Each row was made from one small tree. The marks that hang from a mark follow it in brackets, in the order of their numbers. Every link used is in the known rows. Write each row's tree.
Known rows:
Z370{Z264 Z485 Z867}: -.02  -.09  .01  .00  .05  .11  -.14  .36  .08  .09  -.11  .04  -.01  -.25  -.06  -.03  -.06  .05  .22  -.05  .00  .01  -.27  -.09  .16  .15  .15  .13  .06  -.06
Z854{Z370{Z485}}: .01  -.15  .03  .05  .06  -.06  -.24  .16  .08  -.06  -.04  -.03  -.03  -.13  .00  -.02  -.06  .01  .17  -.13  .09  .05  -.16  -.02  -.02  .12  .09  .18  .00  -.05
Z867{Z370{Z264 Z854} Z653{Z386 Z485}}: .22  -.04  .03  -.03  .07  .14  -.07  .22  .13  .10  -.10  .07  .02  -.20  -.05  .04  .01  -.07  .23  -.24  .07  -.07  -.20  -.11  .07  .09  .02  .16  .25  -.05
Z854{Z653{Z264 Z386 Z485}}: .13  -.06  -.07  .06  .07  .16  -.15  .01  .14  .07  -.16  -.06  -.07  -.16  -.14  .10  -.06  -.02  .16  -.24  .16  -.07  -.23  -.06  -.25  .00  .05  .14  .06  .07
Z249{Z386{Z418}}: .09  -.10  -.02  .07  .13  .06  .01  -.06  -.03  .12  -.05  .08  .05  -.03  -.01  .12  -.11  .06  .20  -.10  .04  .14  -.11  .02  -.15  .12  .21  .16  .02  .00
Z192{Z629}: .06  -.11  .04  .06  .02  .07  .00  .11  .10  -.02  -.10  -.02  .00  .01  -.09  -.01  -.05  -.03  .19  -.14  .11  .03  -.14  .08  .02  .12  .10  .16  -.01  .08
Z418{Z386{Z653}}: .05  -.13  .01  .04  .01  .17  .05  -.15  .03  .05  -.09  .06  .00  .02  .06  .06  -.07  -.04  .08  -.04  .09  .03  -.17  .07  .08  .02  .13  .19  .08  .07
Z418{Z386{Z653{Z264 Z485 Z867}}}: .10  -.09  -.07  .01  .08  .38  .05  -.14  .09  -.06  -.21  .02  -.05  -.07  -.01  .24  -.09  -.03  .14  -.16  .21  -.10  -.26  -.03  -.10  -.01  .04  .21  .17  .07
Z264{Z370{Z485 Z854}}: .03  -.17  .04  -.02  .21  -.05  -.14  .19  .08  .03  -.11  .08  .04  -.24  -.15  -.07  .01  .01  .23  -.06  .06  -.09  -.24  -.01  .09  .17  .12  .09  .07  -.06
Z155{Z386{Z418 Z653{Z264 Z485 Z854 Z867{Z370}}}}: .19  -.09  -.13  .01  .04  .57  -.01  -.29  .08  .01  -.20  -.02  .07  -.29  -.05  .45  -.06  .03  .14  -.29  .22  -.16  -.18  -.10  -.12  .09  .01  .23  .23  .05
Z418{Z386{Z653{Z264{Z370} Z485}}}: .06  -.15  -.01  .01  .19  .32  .04  -.16  .07  -.06  -.18  .02  -.02  -.03  -.12  .13  -.03  .02  .11  -.10  .19  -.09  -.28  .01  -.09  .05  .13  .11  .14  .03
Z264{Z370{Z485}}: .01  -.20  .06  .02  .14  -.02  -.17  .09  .08  -.08  -.09  .03  .02  -.17  -.13  -.01  -.01  .04  .19  -.02  .06  -.05  -.26  .02  .03  .19  .13  .07  .03  -.05
Z653{Z264{Z370} Z386 Z485}: .10  -.13  .00  .03  .18  .25  -.05  .00  .14  -.10  -.17  -.04  -.05  -.10  -.19  .12  -.01  .01  .15  -.20  .17  -.13  -.31  -.03  -.24  .12  .10  .06  .09  .02
Z653{Z485 Z854 Z867}: .17  -.12  -.10  .00  -.03  .23  -.11  -.03  .17  -.14  -.14  .03  -.01  -.17  -.09  .28  -.09  -.02  .22  -.21  .20  -.17  -.16  -.06  -.17  .02  -.02  .15  .09  .04
Z192{Z370{Z264 Z854{Z653} Z867} Z629}: -.05  -.05  -.01  .04  .11  .24  -.02  .52  .17  .32  -.09  .08  .06  -.21  -.01  -.20  -.10  -.03  .30  -.23  .08  -.01  -.21  .03  .06  .07  .15  .16  .01  .18
Z386{Z653{Z264 Z854}}: .13  -.07  -.08  .04  .08  .22  .11  -.16  .10  -.03  -.17  -.07  .01  -.12  -.07  .22  -.06  .02  .15  -.18  .11  -.08  -.09  -.07  -.01  .04  .13  .17  .06  -.03
Z867{Z370 Z653{Z264 Z386 Z485 Z854}}: .26  -.02  -.04  -.02  .04  .30  -.06  .02  .13  -.13  -.10  -.07  -.02  -.12  -.15  .34  .04  -.01  .19  -.33  .14  -.11  -.22  -.12  -.18  .05  -.01  .13  .22  -.01
Z386{Z653{Z264 Z485}}: .14  -.07  -.06  .05  .15  .19  .03  -.14  .09  -.08  -.19  -.04  -.03  -.05  -.09  .12  -.07  .02  .12  -.15  .18  -.09  -.18  -.07  -.02  .08  .11  .18  .10  -.03
Z867{Z370{Z854} Z653{Z264 Z386{Z418} Z485}}: .24  .01  -.06  -.04  .22  .24  .00  .04  .03  .08  -.10  .01  .03  -.15  -.12  .20  .05  .05  .19  -.29  .12  -.05  -.24  -.10  -.10  .11  .05  .22  .29  .00
Z418{Z386}: .04  -.13  .01  .01  .02  .10  -.02  -.02  .05  .03  -.06  .01  -.03  .00  -.06  .07  -.04  -.02  .11  -.06  .08  .03  -.16  .09  .00  .02  .11  .13  .05  .05
Z629{Z192{Z370{Z854}}}: .07  -.08  -.05  .05  .16  .03  .03  .06  .11  .13  -.06  .05  .06  -.11  .04  -.17  -.13  -.08  .19  -.17  .04  -.11  -.08  .10  .03  .10  .15  .10  .09  .03
Z264{Z370{Z867}}: -.01  -.19  .05  .00  .10  .11  .01  .13  .06  -.04  -.05  .08  .02  -.18  -.10  -.01  -.05  .04  .15  -.03  .08  -.03  -.27  .02  -.04  .17  .18  .00  .02  .04
Z264{Z370{Z854 Z867}}: .01  -.16  .03  -.04  .18  .07  .03  .22  .07  .07  -.08  .12  .04  -.25  -.13  -.06  -.04  .02  .19  -.05  .07  -.07  -.25  -.02  .03  .15  .18  .03  .06  .03
Z249{Z386{Z418 Z653{Z867}}}: .10  -.13  -.02  .09  .07  .21  .09  -.20  -.01  .09  -.13  .15  .09  -.11  .16  .19  -.17  .02  .21  -.11  .09  .09  -.15  -.03  -.13  .10  .17  .24  .08  .06
Z155{Z386{Z418 Z653{Z264 Z854}}}: .12  -.08  -.09  .06  .04  .41  .09  -.30  .04  .10  -.20  -.05  .05  -.22  -.02  .26  -.07  .07  .07  -.20  .10  -.06  -.09  -.05  -.01  .06  .14  .22  .10  .03
Z370{Z867}: .03  -.11  .00  .01  .03  .09  .01  .15  .05  .00  -.05  .04  -.01  -.14  -.05  .02  -.08  .02  .14  -.06  .07  .01  -.22  -.01  .02  .12  .15  .09  .02  .04
Z629{Z192{Z370{Z264 Z485 Z854 Z867{Z653}}}}: .04  -.03  .02  -.01  .10  .10  -.05  .46  .09  .20  -.08  .13  .07  -.31  .12  -.24  -.10  -.02  .28  -.16  -.06  -.07  -.22  -.06  .20  .13  .16  .11  .21  -.05

Write each row's tree:
.06  -.05  .03  -.01  .08  .08  -.03  .32  .02  -.06  -.09  -.01  -.03  -.22  -.07  .06  -.01  .09  .18  -.11  .03  .01  -.30  -.12  .08  .13  .12  .12  .13  -.06 -> Z370{Z485 Z867{Z653{Z264}}}
.09  -.09  -.06  .08  .01  .09  -.11  -.08  .04  .21  -.07  .05  .03  -.16  .00  .06  -.07  .02  .14  -.15  .08  .06  -.17  .01  -.18  .04  .12  .20  .03  .13 -> Z854{Z653{Z386{Z418}}}
-.03  -.05  .02  .03  .19  .21  -.12  .49  .18  .14  -.15  .02  .05  -.10  -.02  -.16  -.03  -.03  .33  -.23  .06  -.05  -.22  .03  .19  .15  .11  .24  .07  .04 -> Z192{Z370{Z264 Z485 Z854} Z629}
.13  -.13  -.03  .04  -.02  .24  -.12  .01  .16  -.09  -.18  .04  -.05  -.12  .00  .16  -.09  -.06  .19  -.21  .19  -.11  -.28  -.03  -.20  .06  .00  .18  .11  .11 -> Z653{Z386 Z485 Z867}
.12  -.08  .00  .02  .02  .18  -.01  .15  .07  -.06  -.03  .12  .02  -.10  .11  -.10  -.14  -.02  .17  -.18  .08  -.09  -.22  .03  -.08  .11  .10  .06  .18  .06 -> Z629{Z192{Z370{Z867{Z653{Z485}}}}}
.08  -.04  .02  -.02  .11  .33  .00  .46  .11  -.03  -.07  .14  .03  -.05  .01  -.09  -.05  -.01  .25  -.27  .16  -.07  -.31  .01  .01  .11  .06  .19  .16  .16 -> Z192{Z370{Z854 Z867{Z653{Z485}}} Z629}
-.04  -.19  .06  -.01  .11  .09  -.15  .24  .05  -.05  -.07  .08  .01  -.23  -.11  -.01  -.02  .06  .20  -.01  .06  -.04  -.35  -.02  .03  .21  .17  .04  .05  .00 -> Z264{Z370{Z485 Z867}}
-.04  -.06  .01  .01  .16  .30  .03  .43  .12  .08  -.07  .07  .04  -.05  .00  -.11  -.06  -.03  .25  -.23  .12  -.03  -.26  .08  .05  .14  .15  .17  .05  .19 -> Z192{Z370{Z854 Z867} Z629}
.13  -.08  -.09  .01  .04  .22  .07  .00  .15  -.10  -.16  -.08  -.01  -.22  -.14  .31  -.08  .01  .21  -.23  .14  -.13  -.13  -.07  -.14  .02  .05  .13  .04  .00 -> Z653{Z264 Z854 Z867}
.12  -.15  -.04  .06  .26  .35  .07  -.21  .02  -.02  -.21  .11  .07  -.15  -.03  .26  -.13  .08  .23  -.16  .18  -.02  -.26  -.08  -.30  .13  .18  .15  .14  .02 -> Z249{Z386{Z418 Z653{Z264{Z370} Z485 Z867}}}
.07  -.05  .05  .06  -.03  .27  .06  .27  .12  .11  -.06  .09  .03  -.16  .21  -.15  -.13  -.07  .19  -.21  -.04  -.03  -.22  .00  -.02  .10  .17  .08  .17  .07 -> Z629{Z192{Z370{Z264 Z867{Z653{Z386}}}}}
.14  -.12  -.09  .07  .04  .39  -.08  -.10  .09  .08  -.16  .12  .07  -.18  .15  .28  -.21  .03  .29  -.26  .15  .05  -.09  -.16  -.29  .00  .12  .29  .11  -.01 -> Z249{Z386{Z418 Z653{Z485 Z854{Z370{Z264}} Z867}}}
.12  -.09  -.04  -.05  .10  .33  -.02  .03  .11  .17  -.17  .12  .04  -.19  .00  .15  -.05  -.09  .23  -.16  .15  -.10  -.21  -.06  .12  .03  .02  .23  .26  .03 -> Z418{Z386{Z653{Z485 Z867{Z370{Z264 Z854}}}}}
.13  -.10  -.08  -.01  -.02  .34  -.08  -.20  .09  -.02  -.13  .06  -.01  -.01  -.01  .22  -.07  -.02  .14  -.15  .17  -.08  -.18  -.01  -.05  -.05  .05  .21  .16  .07 -> Z418{Z386{Z653{Z485 Z854}}}
.09  -.12  -.03  .02  .03  .24  -.04  -.17  .05  -.01  -.13  .08  -.03  .03  .02  .09  -.07  -.03  .10  -.08  .16  -.03  -.22  .03  .01  .01  .08  .21  .14  .07 -> Z418{Z386{Z653{Z485}}}
.13  -.16  -.05  .07  -.04  .38  -.02  -.27  .04  .04  -.22  .11  .04  -.22  .11  .17  -.12  .01  .08  -.15  .19  -.10  -.20  -.02  -.04  .10  .04  .26  .15  .10 -> Z155{Z386{Z418 Z653{Z485 Z867}}}
.07  -.09  -.07  .07  .11  -.06  -.05  .05  .12  .26  -.04  .07  .08  -.21  .04  -.20  -.15  -.10  .20  -.18  .05  -.08  -.05  .09  -.04  .03  .13  .09  .05  .07 -> Z629{Z192{Z370{Z854{Z653}}}}
.07  -.07  .05  -.05  .07  -.01  -.08  .39  .02  .05  -.07  .13  .01  -.29  .00  -.07  -.01  .04  .22  -.09  .01  .00  -.28  -.11  .18  .12  .10  .16  .16  -.03 -> Z370{Z485 Z854 Z867{Z653}}
.13  -.10  -.08  .03  .03  .32  -.10  -.08  .09  -.01  -.16  .07  -.01  -.12  .02  .21  -.08  .02  .19  -.22  .18  -.07  -.27  -.03  -.25  .08  .03  .25  .14  .12 -> Z653{Z386{Z418} Z485 Z867}
.13  -.12  -.12  .06  .00  .52  -.04  -.24  .10  -.02  -.22  -.03  .02  -.29  .06  .34  -.13  .04  .12  -.33  .25  -.10  -.14  -.12  -.24  .01  .03  .28  .14  .06 -> Z155{Z386{Z418 Z653{Z264 Z485 Z854{Z370} Z867}}}
.07  -.11  -.07  -.01  .14  .41  -.12  .01  .11  -.03  -.21  -.02  .03  -.30  -.10  .35  .00  .09  .28  -.26  .12  -.13  -.34  -.09  -.27  .12  .09  .18  .14  .04 -> Z653{Z264{Z370{Z485}} Z386{Z418} Z854 Z867}
.11  -.07  -.08  -.03  .09  .22  -.13  .12  .13  -.09  -.12  -.11  .02  -.28  -.18  .37  .00  .02  .28  -.24  .12  -.13  -.22  -.10  -.06  .12  .01  .14  .13  -.05 -> Z653{Z264 Z854 Z867{Z370{Z485}}}
.19  -.06  -.18  .01  .10  .44  .05  -.25  .09  -.05  -.22  .00  .04  -.18  -.05  .39  -.09  .08  .20  -.25  .22  -.14  -.17  -.12  -.19  .04  .05  .27  .17  .03 -> Z386{Z418 Z653{Z264 Z485 Z854 Z867}}
.19  -.07  -.12  -.03  .10  .30  -.06  -.02  .15  -.14  -.12  -.09  .01  -.20  -.22  .42  -.03  .00  .24  -.28  .21  -.18  -.18  -.09  -.19  .07  -.03  .12  .15  -.01 -> Z653{Z264 Z485 Z854 Z867{Z370}}
.16  -.03  -.01  .04  .09  .18  .11  -.03  .01  .02  -.11  -.04  .00  -.09  -.01  .17  -.01  .08  .12  -.21  .06  .05  -.19  -.05  -.12  .09  .13  .20  .13  .01 -> Z867{Z653{Z264 Z386{Z418}}}
-.06  -.07  .03  .05  .08  .36  .04  .44  .16  .07  -.08  .02  .03  -.03  .02  -.09  -.08  .00  .25  -.20  .08  .00  -.25  .07  .05  .16  .17  .15  .01  .14 -> Z192{Z370{Z264 Z867} Z629}
.06  -.12  -.07  -.03  .16  .25  -.17  .12  .05  .26  -.11  .18  .05  -.32  -.09  .00  -.05  .06  .21  -.17  .15  -.06  -.35  -.07  -.24  .08  .13  .13  .14  .17 -> Z264{Z370{Z854{Z653{Z386{Z418} Z485}} Z867}}
.07  -.14  -.02  .02  .16  .22  -.06  -.07  .10  -.09  -.19  -.03  .03  -.22  -.12  .19  -.01  .06  .21  -.14  .10  -.13  -.23  -.09  .01  .12  .15  .12  .09  -.06 -> Z386{Z653{Z264{Z370{Z485}} Z854}}
.07  -.12  .02  -.04  .02  .33  -.15  .17  .02  -.02  -.08  .13  .05  -.29  .02  .18  .02  .13  .23  -.17  .03  -.02  -.38  -.11  -.12  .14  .14  .15  .19  .07 -> Z264{Z370{Z485 Z867{Z653{Z386{Z418} Z854}}}}
.14  -.04  -.10  .06  .16  .30  .11  -.23  .00  .10  -.14  .01  .07  -.08  -.01  .31  -.12  .08  .21  -.21  .07  .07  -.09  -.09  -.17  .04  .22  .21  .08  -.02 -> Z249{Z386{Z418 Z653{Z264 Z854}}}
-.05  -.01  -.07  .01  .21  .31  -.18  .43  .13  .22  -.12  .01  -.02  -.30  .00  -.04  -.04  .00  .25  -.29  .08  -.07  -.40  -.07  -.08  .07  .14  .18  .10  .14 -> Z192{Z370{Z485 Z854{Z653{Z264 Z386}} Z867}}
